Each row was made from one walk, in order. Every step used is in the known rows, and no mark comes twice. Write each row's walk.
In the rows, zero is written as 128.
Known rows
sebo -> somi: 125 128 131 139 128 131 134 128 136 133 134 128 125 125 129 131 129 135 130 127 125 121 131 128 129 139 126 128 126 130 129 130 127 141 165 118 124 122 122 124 129 129 124 122
fipor -> meru: 128 129 122 127 128 132 120 128 132 128 134 133 124 127 146 126 127 122 127 130 129 128 125 131 127 130 132 137 127 122 127 124 132 126 112 114 124 126 116 128 127 117 136 127
dafo -> keme: 126 131 123 133 126 131 132 126 120 125 118 125 129 124 129 133 122 164 128 126 127 127 128 128 127 134 126 128 132 134 125 122 128 121 95 141 115 135 133 123 129 129 129 127
somi -> sebo: 124 132 132 127 128 131 127 127 133 121 132 126 131 122 131 128 127 138 127 124 127 130 118 130 125 131 128 130 122 120 137 133 128 128 150 108 130 132 122 125 133 124 116 132
sebo -> somi -> vitak -> somu -> zemini: 115 130 137 140 120 127 128 137 158 145 120 127 128 125 125 94 130 155 129 87 124 122 123 126 118 141 124 133 122 142 128 127 132 147 210 121 122 130 106 121 123 131 113 118
dafo -> fumim -> fedaf -> gufa: 113 126 123 136 129 115 130 128 129 136 152 138 130 114 127 136 118 159 134 132 109 133 130 140 135 117 125 121 119 136 136 132 130 148 96 99 109 118 133 137 129 148 127 131
puzuk -> nagi -> lukam: 121 128 113 127 125 129 146 126 138 128 136 138 119 123 133 129 127 109 128 132 138 127 136 131 131 154 133 120 122 125 130 137 128 141 133 116 128 128 131 131 132 128 135 128
fumim -> dafo -> keme -> pobepe: 127 127 126 144 129 133 143 128 147 110 107 125 126 124 130 128 121 198 133 123 125 144 130 127 125 136 122 129 126 140 126 131 131 107 113 167 117 133 139 126 127 134 131 133
puzuk -> nagi: 123 133 122 128 127 123 125 130 130 121 139 137 119 125 131 126 127 107 130 129 140 128 125 130 127 137 130 126 122 130 133 132 127 127 132 123 131 129 127 130 130 128 132 129
fipor -> meru -> favi -> fedaf -> gufa: 138 120 117 127 128 124 116 122 152 152 154 129 123 122 141 132 122 167 131 131 134 122 117 146 131 117 133 143 133 106 126 128 133 116 97 149 104 120 119 135 121 120 122 126
fumim -> fedaf -> favi -> meru -> fipor: 130 120 115 133 129 111 129 134 142 123 145 136 126 118 130 133 129 133 119 132 123 135 134 130 134 114 136 149 112 117 137 119 125 124 158 93 139 115 119 133 125 139 136 120
puzuk -> nagi -> gufa: 122 130 119 134 126 120 120 128 122 124 137 136 119 125 132 123 127 109 135 124 141 124 127 128 126 158 135 125 124 127 130 142 132 131 137 124 128 123 125 129 135 123 156 131
tado -> vitak: 129 119 140 127 129 121 135 125 134 128 135 132 125 137 126 133 128 118 130 129 127 130 135 128 121 134 126 132 131 127 130 127 140 128 153 126 128 127 126 128 124 149 128 131
meru -> favi -> fedaf -> fumim -> dafo -> keme -> pobepe: 127 115 130 144 134 127 138 122 130 128 127 129 130 124 122 128 117 213 131 123 135 137 126 139 127 134 124 138 132 126 125 132 124 106 88 191 100 130 150 128 122 126 130 129
fumim -> tado -> vitak -> somu -> zemini -> dala: 120 124 143 125 126 106 122 131 152 144 138 127 114 138 130 114 125 125 122 115 118 138 130 125 107 127 123 134 123 134 142 135 154 131 213 157 117 136 124 136 117 157 109 126
somu -> vitak -> somi: 125 135 124 129 128 130 136 137 129 147 101 124 134 126 136 122 129 142 121 97 124 130 130 130 129 134 124 127 131 138 122 126 129 132 131 138 118 127 116 120 125 125 129 130
tado -> fumim -> fedaf -> gufa: 124 119 139 132 126 113 128 130 139 141 148 131 133 130 128 145 126 127 128 128 116 133 134 140 130 116 129 126 116 137 139 123 115 145 142 109 127 119 120 128 127 148 129 133
favi -> fedaf -> gufa: 142 129 121 129 127 119 124 122 143 147 148 127 126 123 123 132 124 188 137 129 125 125 125 137 127 120 126 125 133 120 124 131 131 130 104 158 120 122 129 135 127 126 117 129
fedaf -> favi: 124 130 128 126 127 122 130 127 127 132 145 132 126 125 133 123 128 128 127 129 125 130 130 124 137 127 124 134 127 131 138 124 127 131 125 125 132 125 121 124 127 128 130 124
gufa -> nagi -> lukam: 134 116 111 130 120 130 151 124 131 132 123 122 130 133 129 130 128 130 129 128 121 129 143 130 124 146 127 122 131 117 126 143 132 149 135 106 129 126 145 130 130 134 155 127
zemini -> dala: 125 134 128 125 130 128 122 129 127 133 134 128 123 124 141 129 126 119 130 133 125 125 132 129 130 124 128 129 128 124 132 135 129 127 150 161 121 129 130 134 121 134 116 128
fedaf -> gufa -> nagi -> lukam: 134 118 110 129 122 127 142 123 140 144 142 122 128 129 130 135 125 162 132 128 116 129 140 135 129 137 125 116 132 113 128 145 135 155 132 102 123 123 144 136 130 142 144 130
meru -> favi: 123 117 130 128 129 129 128 128 132 133 127 125 128 128 128 132 127 113 123 129 137 125 124 134 132 122 131 137 128 120 130 128 125 116 139 131 117 127 132 128 124 133 124 126
keme -> pobepe: 127 127 133 131 130 129 133 126 153 129 121 130 126 127 122 132 128 158 128 129 128 135 128 129 129 132 122 130 136 132 130 137 131 115 125 136 129 128 137 129 128 131 125 127
sebo -> somi -> vitak -> tado -> fumim -> dafo -> keme -> pobepe: 114 128 156 150 130 138 144 139 157 150 99 127 137 131 139 129 124 205 139 103 124 138 126 132 119 150 120 138 117 162 137 123 116 113 205 155 136 126 120 103 132 134 121 129
somu -> vitak -> tado -> fumim -> fedaf -> gufa -> nagi -> puzuk: 125 116 123 130 123 117 127 142 120 145 136 121 141 133 135 139 125 130 135 115 113 138 137 140 121 143 117 121 113 150 143 133 114 158 185 95 139 117 136 122 132 137 141 133
lesu -> lukam: 128 128 117 128 126 124 138 136 127 128 131 128 125 127 134 142 131 122 129 138 130 129 126 129 125 132 125 129 128 120 124 129 132 129 192 145 127 126 127 128 125 123 137 128
lukam -> nagi -> puzuk: 126 117 118 137 127 130 128 131 122 114 132 121 121 121 128 145 128 112 131 141 135 128 134 133 148 150 126 125 134 117 134 140 134 137 157 109 136 129 137 134 135 127 125 124
gufa -> nagi -> lukam -> lesu: 132 117 107 128 117 135 147 121 120 136 118 126 131 131 129 125 129 141 128 128 118 131 142 139 144 157 126 123 132 119 136 152 133 153 139 103 135 133 146 126 130 133 151 132
sobura -> puzuk -> nagi: 122 137 125 129 125 114 124 134 133 110 141 142 122 129 128 119 127 129 130 128 140 129 128 128 125 133 132 127 118 122 125 137 139 124 112 114 134 141 129 127 129 128 140 130
zemini -> somu -> vitak: 120 122 126 126 128 131 131 132 132 121 99 128 130 127 133 119 128 129 127 110 124 131 128 129 106 133 124 129 125 128 122 133 121 132 132 187 126 131 125 121 128 125 119 127
tado -> vitak -> somi: 125 125 140 128 130 122 141 131 137 149 128 127 127 134 131 134 129 141 125 120 126 132 138 131 123 137 128 134 134 131 126 128 145 129 155 117 123 123 115 127 121 150 135 131
tado -> vitak -> somu: 125 121 142 130 127 115 135 130 142 147 133 129 124 134 128 135 129 136 128 122 128 130 136 130 109 133 125 134 134 131 131 129 141 128 162 130 129 127 113 131 119 147 128 125
gufa -> nagi: 135 121 121 131 123 123 130 129 125 124 126 121 129 135 128 127 127 130 131 125 124 129 133 129 122 129 124 127 130 122 129 138 132 136 133 113 131 127 142 129 128 134 152 128
somu -> zemini -> dala: 127 130 130 122 124 124 120 130 133 126 137 127 121 126 134 108 125 116 123 120 124 126 127 124 129 125 128 129 125 132 129 131 128 133 164 166 109 136 133 133 119 137 114 129
somi -> vitak -> tado: 115 134 135 124 131 135 123 139 128 152 115 131 139 126 136 117 129 150 137 110 131 130 118 130 125 134 127 133 123 148 131 126 130 118 167 122 145 129 119 118 133 121 113 128
dafo -> keme -> pobepe: 125 130 127 136 128 132 136 124 145 126 111 127 127 123 123 138 122 193 128 128 127 134 127 130 129 139 120 130 140 138 126 132 131 108 95 148 116 135 141 124 129 133 126 127
sebo -> somi -> vitak -> tado -> fumim -> dafo: 117 126 157 143 130 133 136 143 141 151 116 128 138 137 145 120 130 139 140 104 125 132 127 130 118 139 128 137 105 151 139 120 114 133 238 134 147 120 107 107 131 130 122 131
somi -> vitak -> somu -> zemini: 118 130 134 128 119 123 122 137 148 140 115 127 132 129 124 92 129 147 128 88 127 129 121 126 116 130 127 133 124 141 126 126 133 133 172 132 126 137 112 124 122 130 117 124
sebo -> somi -> vitak -> tado -> fumim: 115 129 158 135 129 132 130 138 138 168 120 130 139 135 137 129 132 135 134 108 127 122 124 132 123 141 127 138 120 149 140 120 113 135 221 117 147 121 108 105 134 128 117 125
somi -> vitak: 119 131 131 128 128 132 124 131 133 130 112 130 135 129 130 110 129 132 136 108 129 128 125 129 129 131 128 131 124 130 129 129 133 127 148 124 136 129 122 123 129 130 118 129
tado -> fumim -> fedaf -> favi: 120 119 139 130 124 110 137 130 130 134 146 136 132 131 133 135 129 96 124 128 118 134 139 131 134 125 127 138 115 143 149 117 112 143 143 110 137 120 114 118 126 140 142 126
favi -> meru: 142 129 127 130 128 129 122 133 138 132 129 128 123 126 124 131 130 145 122 127 132 127 130 128 122 123 134 124 128 124 119 126 133 120 141 117 138 121 127 129 129 131 124 126

Which walk is each row?
115 119 148 128 139 114 122 122 113 131 149 137 125 143 121 131 126 123 126 130 120 137 131 129 122 134 123 130 125 125 141 129 148 141 155 101 131 127 136 129 132 147 124 130 => fedaf -> fumim -> tado -> vitak
116 131 134 139 128 136 130 130 142 134 118 130 132 126 131 113 130 141 138 108 125 121 127 129 130 143 125 131 121 130 130 130 130 140 185 114 132 123 115 119 130 131 114 123 => sebo -> somi -> vitak
139 118 118 128 126 127 124 123 143 142 134 129 125 126 141 127 125 136 128 131 140 122 120 142 126 126 135 148 132 109 125 127 130 111 102 151 111 123 122 128 122 111 133 123 => fipor -> meru -> favi -> fedaf
122 108 146 132 135 103 126 123 133 163 148 132 124 139 117 134 124 155 125 123 132 132 127 142 108 128 125 144 132 116 140 132 147 125 154 143 119 124 129 132 121 140 122 120 => meru -> favi -> fedaf -> fumim -> tado -> vitak -> somu
126 128 131 128 119 118 126 134 143 140 130 125 125 128 123 109 127 142 120 108 127 130 124 125 115 127 127 130 129 140 126 126 129 135 152 135 117 135 119 130 121 128 127 123 => vitak -> somu -> zemini
128 118 139 129 130 107 129 141 139 158 145 136 133 128 136 149 131 128 116 133 126 137 130 133 126 113 137 156 110 137 146 109 109 118 193 95 153 113 112 120 128 136 139 122 => vitak -> tado -> fumim -> fedaf -> favi -> meru -> fipor
120 138 127 127 128 133 135 135 134 139 104 122 138 120 139 121 128 153 121 93 123 132 120 132 127 137 123 129 126 130 131 132 130 132 151 119 121 131 110 117 130 120 118 133 => somu -> vitak -> somi -> sebo
126 116 104 135 122 118 127 133 127 112 155 119 130 122 127 131 124 143 139 136 114 135 141 138 131 140 121 117 115 123 137 146 136 158 148 74 131 117 143 143 129 142 146 130 => fumim -> fedaf -> gufa -> nagi -> puzuk
133 115 134 133 127 105 130 134 145 133 143 136 129 130 129 142 131 110 114 131 124 134 137 132 131 110 139 153 111 118 143 112 111 127 174 94 144 113 115 124 125 145 143 123 => tado -> fumim -> fedaf -> favi -> meru -> fipor
112 135 139 135 131 139 129 139 138 159 121 131 135 123 138 119 130 157 139 110 128 123 121 130 127 145 124 133 121 149 133 127 128 131 203 115 140 123 113 115 134 121 110 122 => sebo -> somi -> vitak -> tado
121 124 135 135 135 127 127 130 104 116 144 133 131 130 133 118 126 134 130 123 124 136 132 127 128 127 128 126 116 127 129 125 123 142 133 131 125 127 130 131 126 126 135 134 => fedaf -> fumim -> dafo
121 128 144 127 130 125 141 130 142 142 131 125 131 128 134 135 128 151 124 115 125 133 128 133 120 140 127 136 129 123 136 134 146 128 175 98 126 126 109 124 127 145 122 134 => tado -> vitak -> somi -> sebo
116 124 140 125 127 114 137 140 121 157 128 138 141 129 142 134 129 105 124 109 117 138 131 131 129 130 121 138 114 169 148 112 104 138 163 130 139 123 112 106 129 129 132 127 => somu -> vitak -> tado -> fumim -> fedaf -> favi
124 118 125 126 128 133 120 127 135 133 133 130 125 127 146 129 127 106 123 131 137 125 120 137 131 125 135 146 128 114 130 125 129 114 122 118 113 126 120 128 123 121 132 125 => fipor -> meru -> favi
122 109 139 131 135 107 118 123 136 163 155 136 121 139 135 132 123 149 124 126 133 131 124 144 108 130 128 153 133 111 140 129 152 124 140 127 114 123 116 132 120 128 129 119 => fipor -> meru -> favi -> fedaf -> fumim -> tado -> vitak -> somu
126 128 147 123 129 127 129 138 122 160 109 129 140 139 137 137 130 114 123 107 127 131 124 130 119 130 124 132 127 154 135 115 106 127 164 149 136 129 121 107 131 123 125 131 => somu -> vitak -> tado -> fumim
127 119 142 127 121 112 133 131 149 141 136 128 122 136 121 114 128 133 122 109 127 132 131 125 108 132 125 134 132 139 127 124 142 135 176 135 117 134 117 130 116 150 126 126 => tado -> vitak -> somu -> zemini
149 122 114 132 122 114 125 124 140 145 146 121 128 130 123 130 123 191 140 126 121 126 130 138 121 121 122 124 135 114 125 141 135 137 108 143 122 121 142 135 127 132 143 129 => favi -> fedaf -> gufa -> nagi
126 116 106 137 125 127 138 138 121 113 135 122 118 120 134 160 131 107 132 151 137 129 132 133 144 153 124 126 133 109 131 141 138 138 219 127 135 128 136 135 132 123 133 124 => lesu -> lukam -> nagi -> puzuk
138 131 127 128 127 123 124 132 136 136 146 131 121 123 129 126 130 146 121 129 129 129 132 123 132 121 130 131 127 127 128 121 133 124 139 115 142 119 121 126 128 131 127 122 => fedaf -> favi -> meru
144 107 101 129 120 125 138 118 155 157 148 123 125 127 143 134 122 169 132 131 128 123 132 148 127 135 132 137 136 96 124 143 137 138 106 126 106 118 138 136 123 126 148 125 => fipor -> meru -> favi -> fedaf -> gufa -> nagi -> lukam
129 117 144 130 128 99 123 124 136 151 152 134 122 141 109 110 123 167 123 109 123 136 127 130 104 134 122 134 130 132 135 128 149 144 159 144 118 132 128 132 123 137 125 123 => favi -> fedaf -> fumim -> tado -> vitak -> somu -> zemini
134 120 139 132 124 110 132 134 140 137 147 136 127 129 129 138 130 113 117 127 123 134 141 131 128 120 133 134 115 139 139 114 117 135 156 101 146 114 114 120 127 142 138 124 => tado -> fumim -> fedaf -> favi -> meru
129 124 146 131 130 126 135 142 123 145 105 127 139 140 144 126 128 119 129 102 125 140 127 128 114 128 125 132 112 156 134 116 106 125 182 169 137 128 118 109 128 124 129 138 => somu -> vitak -> tado -> fumim -> dafo
115 135 134 125 121 122 116 138 147 145 120 127 126 125 136 93 127 138 130 93 124 127 125 127 119 127 127 133 124 137 132 133 134 132 193 166 118 138 114 130 115 136 104 125 => somi -> vitak -> somu -> zemini -> dala
111 123 148 128 128 123 130 141 132 155 116 135 145 132 136 128 130 117 134 110 124 135 128 137 121 132 130 137 110 160 142 118 114 128 184 110 149 123 112 112 132 133 124 131 => somi -> vitak -> tado -> fumim -> fedaf
124 124 115 125 122 141 146 119 124 139 120 133 130 124 130 126 130 140 126 130 122 130 138 138 151 156 130 124 131 124 135 142 129 145 133 118 132 134 133 126 130 126 128 132 => nagi -> lukam -> lesu
121 125 139 131 133 116 136 130 144 148 123 125 123 139 128 133 128 144 123 120 121 140 133 130 121 134 126 134 125 130 137 131 159 125 171 106 131 123 120 127 128 151 130 130 => fumim -> tado -> vitak -> somi
118 121 150 121 130 127 130 141 128 155 102 127 136 137 138 135 129 123 124 110 127 133 125 132 98 132 125 136 123 148 132 122 104 127 169 188 139 129 118 107 132 123 122 129 => zemini -> somu -> vitak -> tado -> fumim
117 131 131 134 132 119 125 125 125 131 127 133 124 129 123 126 120 139 129 132 116 136 123 130 127 123 123 127 121 128 142 134 141 131 114 107 125 125 142 129 136 135 127 128 => dafo -> fumim -> tado
125 128 122 136 127 113 134 133 129 132 150 142 123 113 127 128 123 144 123 132 117 134 137 131 133 120 129 129 117 139 136 124 132 137 110 90 130 112 127 129 129 142 136 122 => dafo -> fumim -> fedaf -> favi -> meru
126 115 113 142 124 120 136 135 120 132 128 126 120 122 138 159 131 114 132 136 136 125 129 133 138 155 130 129 140 113 126 145 141 134 209 147 125 124 128 128 135 123 158 127 => lesu -> lukam -> nagi -> gufa
128 123 150 132 130 126 134 140 127 146 126 126 134 139 141 136 128 127 130 124 128 140 128 129 115 125 131 134 112 148 136 118 110 121 181 148 143 124 118 116 128 127 135 136 => vitak -> tado -> fumim -> dafo
124 133 128 123 131 132 128 138 119 151 110 130 137 126 137 127 128 138 128 108 127 132 120 128 123 133 121 128 128 154 128 123 121 123 148 147 130 131 125 116 131 116 118 129 => somu -> vitak -> tado
124 106 146 129 129 100 124 124 139 157 150 131 122 141 110 112 123 150 119 110 131 133 122 137 108 128 125 143 130 124 137 128 147 132 170 147 107 131 132 132 119 142 120 121 => meru -> favi -> fedaf -> fumim -> tado -> vitak -> somu -> zemini
110 127 123 134 127 112 139 128 120 129 150 143 129 115 131 126 121 128 130 132 112 135 134 131 138 125 123 133 118 143 146 126 127 145 97 99 121 119 127 128 128 140 139 124 => dafo -> fumim -> fedaf -> favi
118 116 147 129 139 113 132 123 133 158 147 127 130 133 123 133 123 168 121 117 130 135 120 145 120 135 127 145 127 107 145 137 152 125 168 112 116 123 124 126 129 137 117 130 => meru -> favi -> fedaf -> fumim -> tado -> vitak -> somi -> sebo
110 131 146 133 135 116 138 127 139 145 130 130 125 129 130 132 120 161 124 120 114 142 123 135 118 134 123 135 122 123 150 139 160 131 162 77 124 123 123 125 135 151 124 134 => dafo -> fumim -> tado -> vitak -> somi -> sebo
112 120 149 131 136 107 123 127 121 150 148 135 124 140 121 133 126 140 124 122 121 137 132 131 111 131 121 132 128 129 143 130 149 141 166 106 132 128 122 132 127 144 127 124 => fedaf -> fumim -> tado -> vitak -> somu
